Each row was made from one path, in order. Every step used is in the known rows, and no mark comes twice. Write each row's path.
(in the rows, 128 means zero)
Known rows
R > D: [122 133  91 136 151 140 140 119 135 129 105 153 120 171 133 107 148 141
 118 122 107 129 157 113 121 173 130 134 148 144 136 138  90]
V > R > D > T: [121 133 120 112 142 177 143  91 138  94 114 141 124 180 111 101 135 141
 131 120 121 130 156 128 122 176  99 116 159 156 112 150  66]
A > W: [114 130 149 110 150 190 122 131 100 141 119 149 149 111 110 137 154 147
 123 165 140 117 112 106 132 131 132 162 150 144 144 104 139]
A > W > Z: [120 127 151 106 170 170 119 128  90 132  98 125 148 140 124 129 149 164
 134 156 146 112 113 124 131 140 143 175 133 149 144 114 120]
Z > W > A: [117 140 157 117 150 123 118 151 102 124 114 127 128 173 111 134 138 151
 119 145 161 116 105 109 120 135 129 171 167 152 136 105 118]
B > V > R > Z > W: [122 135 127 105 173 131 141  95 133  99 147 110 135 117 124 138 132 170
 117 118 173 125 142  96 132 157  92 219 161 115 112 158  77]
U > R > Z > W > A: [118 150 167 120 168  80 159 135 121 132  96 105 120 225 155 112 149 118
 111 137 185 120 112 107 128 109 126 134 143 168 144 110  29]
K > X: [125 133 142 136 130 117 128 125 102 138 119 134 120 210 131 107 120 137
 122 126 149 137 105 127 125 124 104 101 119 151 129 155 118]
D > T > M > S > G > W > A: [123 146  89 129 148 168 132 131 122 140 136  94 141 207 124 112 184  85
 141 136 111 129 122 129 129 159  83  89 126 155  77 148 111]
G > W > Z > R > U: [105 147 219 116 191 137 140 119 121 121  91  84 136 143 113  91 120 112
 142 163 147 116 114 168 127 134 136 192 115 157 146 121  66]
K > T > C: [117 147 121 126 145  73 117 134 100 144 130 153 109  85 116 164  91  78
 135 127 139 126 113 155 125 121 122  84 168 119 139 140 132]
S > M > T > K > X: [116 127 196  91 112  85 132 114 171 118 109  91 132 225 118 124 119  69
 118 139 134 136 124  89 115 127  85 119 117 140 105 139 109]
M > S: [133 133  94 134 127 144 124 131 128 135 143  93 131 129 126 129 160 105
 132 129 103 133 129 143 129 147 113 106 101 115  91 167  98]
R > D > T > M > S > G > W > Z: [124 141  70 137 187 154 149 112 130 130 108 117 131 245 136  90 189 115
 138 118 103 127 152 133 126 203  92 128 130 167 110 162  59]
R > Z > W > G: [127 153 136 124 192  97 144 136 128 134 103 145 154 160 133 119 147 153
 113 139 192 117 129 102 134 154 111 189 176 150 139 140  68]
G > S > M: [130 118 157 119 151  89 152 122 167 126 120  66 117 218 139 152 138  53
  98 152 141 135 142  73 114 160 154 172 140 103 139 146  90]
M > S > G: [126 133 110 126 107 113 144 119 132 134 162  90 143 117 140 107 156  73
 137 113 122 138 159 109 124 145 100  89 115 118  88 158 129]
R > D > T: [127 132  73 135 166 171 142 127 126 119  93 167 121 195 121 100 156 154
 122 109  94 128 143 136 130 181 112 106 146 158 114 157  60]
A > W > G: [112 134 139 105 149 211 117 136  93 148 106 144 167  79 100 128 162 148
 124 182 157 114 117  85 129 132 127 166 159 154 146 112 168]
V > R: [122 131 162 106 112 143 131  91 140 101 142 109 129 125 117 122 112 121
 137 135 149 131 144 122 120 133 111 133 145 132 123 128 119]
D > T > C: [133 135  87 127 141 132 125 137 102 133 127 178 125  64 108 161 119 122
 133 118 112 119 107 168 133 143 118  50 151 145 100 152 122]
R > Z > W: [129 149 143 128 193  80 148 132 134 128 113 148 140 187 141 126 141 155
 112 126 178 119 124 118 137 153 115 184 168 142 138 134  44]
M > S > G > W > Z: [121 138 139 118 144 116 146 117 124 137 149  69 149 150 130 105 162  74
 144 121 127 129 142 128 124 159  93 131 113 131 107 157 100]
G > S > M > T > K > X: [124 126 174 104 143  78 149 118 170 128 106  59 121 252 131 128 118  54
 109 144 147 138 123  55 118 144 122 161 133 122 113 163  94]
T > M > S > G > W: [124 143 106 139 135 120 136 110 143 149 168  78 140 172 145 122 181  62
 141 147 132 132 143 111 124 149  96 136 113 132 114 130 146]
D > T > M > S: [141 134  59 144 151 169 121 131 129 127 132 113 127 188 128 128 178 116
 140 129 100 132 113 159 138 151  96  90  97 141  79 164  97]
G > S > M > T: [121 117 151  98 153  96 157 124 171 123 118  76 123 198 131 153 119  48
 105 140 138 136 139  86 114 151 138 171 145  98 112 140  89]
K > T > M > S > G > W: [115 151 125 134 160 103 129 120 127 145 147  79 126 213 130 117 155  47
 145 139 142 137 124 130 126 135  82 140 130 125 132 141 111]
D > T > K > X: [139 140 142 136 131 139 117 130 121 121  94 117 128 224 113  84 140 153
 140 119 121 129  91 108 145 129  84  81 107 179 102 182 100]
B > V > R > Z > W > A > X: [108 142 120  98 173 148 142  99 125 117 133 110 139 108 124 118 144 174
  94 126 177 122 130 101 120 175  94 173 190 129  97 140  85]
Z > R > V: [122 155 192 129 148  89 147 115 146 122 113  99 141 102 128  95 119  48
 139 144 177 141 174 164 141 157 139 128 144 151  92 127  84]
W > G > S > M > T > D: [119 131 114 101 147 149 148 123 150 125 101  92 143 165 118 139 141  75
 105 152 160 130 159  67 115 171 137 158 157 135 121 149 114]
M > S > G > W > Z > R: [118 145 169 119 144 107 154 105 130 133 145  65 150 124 129  93 156  51
 146 131 136 133 151 142 125 157 104 136 122 141  99 157  81]
V > R > Z > W > G > S > M > T > K: [119 150 199  82 166  88 154  92 179 101 109  76 151 198 119 114 124  95
 119 154 203 123 148  50 122 160  93 206 187 144 118 150  60]
U > R > V > B: [126 137 168 125 148  77 159 131 133 126 112  97 125 229 140 103 138  90
 146 125 194 130 141 127 132 112 112  91  92 162 128 101  55]

Write each row's path
[124 140 165 125 144  92 153 134 129 128 109  80 120 188 145 107 140  71
 134 133 178 134 143 138 138 120 122  97  96 158 130 109  74]
U > R > V
[117 125 190  87 111  92 131 117 184 114 113  88 137 182 116 135 124  64
 120 139 124 131 136  90 116 129  98 132 120 128 105 126 113]
S > M > T > K
[113 135  88 100 131 171 142 119 131 111 120 161 133 129 117 135 116 138
 128 101 129 128 148 146 133 150 115 111 140 149  91 122 103]
M > T > D
[114 140 185 125 161 108 135 116 122 101  81  87 127 118 146  75 102 123
 147 143 149 126 144 163 126 117 164 144  94 146 115 134  82]
W > Z > R > U
[112 146 168 122 172 104 166  94 133 125 118 108 145 188 137  75 152  75
 145 126 151 128 161 127 124 170 104 155 155 178 131 124  88]
S > G > W > Z > R > D > T > M
[111 152 143 137 154 115 141 105 140 132 139  54 139 163 154  86 164  59
 151 161 144 132 153 129 122 138 118 143  90 142 106 132 120]
T > M > S > G > W > Z > R > U
[113 128 158  99 164 186 133 132 117 147 101 104 159 137 107 143 167  99
 105 196 164 119 127  50 120 153 144 195 167 138 153 124 143]
A > W > G > S > M
[120 123 131 101 153 114 160 116 169 115 114  86 120 218 131 157 130  59
  98 134 141 135 155  84 117 174 145 161 148 116 116 143  74]
G > S > M > T > D
[113 131 136  78 186 127 156  95 154  98 133  81 145 133 117 147 129 119
 106 133 188 128 151  65 121 170  89 245 175 104  97 167  71]
B > V > R > Z > W > G > S > M > T
[109 141 213 109 149  83 163  99 128 127 132  94 152 129 131  85 124  68
 144 128 167 127 152 125 123 142 114 163 154 159 140 114 113]
S > G > W > Z > R
[115 133 131 108 166 201 129 137  99 152 102 118 161 105 107 131 160 130
 118 186 164 115 118  58 129 143 147 195 169 142 148 127 156]
A > W > G > S
[134 138  94 132 170 148 135 121 124 127 131  90 140 213 131 111 178 100
 150 123 118 127 119 155 135 163  85 114 103 154  92 158  89]
D > T > M > S > G > W > Z
[109 136 183 112 132 110 159 114 130 138 152 116 152 134 122 103 134  77
 134 126 153 127 144  94 123 137  96 148 158 144 147 107 145]
S > G > W
[106 127 152  83 166 192 137 133 120 144 100 113 165 121 101 145 152  95
 111 187 163 119 123  60 120 146 132 195 171 135 131 119 143]
A > W > G > S > M > T
[130 142 102 142 152 149 132 120 129 124  78 144 119 252 121  71 158 160
 128 115 101 129 128  96 135 172  95  96 132 184 115 181  69]
R > D > T > K > X
[109 133 168  85 154 179 128 130 134 144  92  92 167 134 100 129 156  97
 118 193 161 116 120  30 125 141 127 198 164 146 131 127 152]
A > W > G > S > M > T > K
[129 144 117 136 167 100 151  92 133 111 100  91 130 180 158  73 157  87
 149 118 131 135 173 159 126 178 130 123 121 167  88 165  50]
W > Z > R > D > T > M > S > G
[128 134 148 124 181 125 133 145 112 125 109 116 139 145 106 134 142 142
 118 157 189 116 108  83 128 144 135 230 167 145 165 133 118]
Z > W > G > S
[127 126 138 115 145 123 141 129 149 135 107  73 141 159 124 135 145  66
 106 167 160 130 145  59 112 154 142 170 149 120 139 152 131]
W > G > S > M
[120 136 144  99 114 122 124 125 153 123 113 112 142 114 115 106 105 124
 150 117 120 125 118 100 137 107  97 133 125 141  86 133 144]
M > T > K
[140 137 133 131 130 145 117 132 138 114 100 113 134 174 111  96 145 147
 145 121 107 124 105 107 147 131  99 100 114 164 101 164 108]
D > T > K
[120 121 118 105 131 162 128  92 129  98 156  97 128  80 116 139 124 152
 127 120 141 131 144 104 126 142 100 185 135 106 106 154 129]
B > V > R
[115 141 124  99 164 138 136 103 125 105 140  98 136 130 126 133 134 164
 114 124 171 125 144  83 126 160  97 204 174 119  96 154  87]
B > V > R > Z > W > A
[101 147 197 129 137 134 142 119 136 109 101 112 129  71 129  74 104  98
 134 161 145 132 146 144 127 102 157 127 112 142 112 120 102]
Z > R > U
[123 141 184 117 188  65 175 126 146 128  92  80 124 244 153 124 160  79
  96 157 205 123 122  79 123 125 129 176 142 157 167 128  13]
U > R > Z > W > G > S > M
[124 152 196 128 151  73 153 112 150 120 116 116 146 142 123  91 117  68
 151 137 192 138 173 153 135 150 129 122 139 156  89 119  64]
Z > R > V > B
[122 156 138 121 182  89 142 142 125 137 104 133 140 203 143 122 142 147
 109 134 176 118 128 100 129 156 122 164 186 147 118 129  59]
R > Z > W > A
[120 150 218 115 201  95 148 115 131 128 100  89 148 194 108 100 128  96
 155 146 179 119 130 172 131 164 117 187 131 167 132 119  37]
G > W > Z > R > V > B
[113 156 142 137 166 141 164  93 148 127 117 120 137 157 125  75 172  56
 135 142 122 137 165 149 128 183 108 131 156 176  97 151  44]
Z > R > D > T > M > S > G > W
[122 151 168 102 163 118 144  98 139 106 122 122 150 150 121 115 128 141
 124 144 202 121 144 101 125 154  97 181 184 150 131 137  73]
V > R > Z > W > G
[109 157 123 128 152 110 124 128 119 151 140  68 126 227 131 114 155  42
 143 146 139 137 127 116 120 136  87 122 144 129 117 137 121]
K > T > M > S > G > W > A
[125 146 160 126 190  79 171 131 129 133  93  94 126 211 154 112 151 109
 109 147 204 120 114  86 133 116 132 176 143 162 162 131  25]
U > R > Z > W > G > S
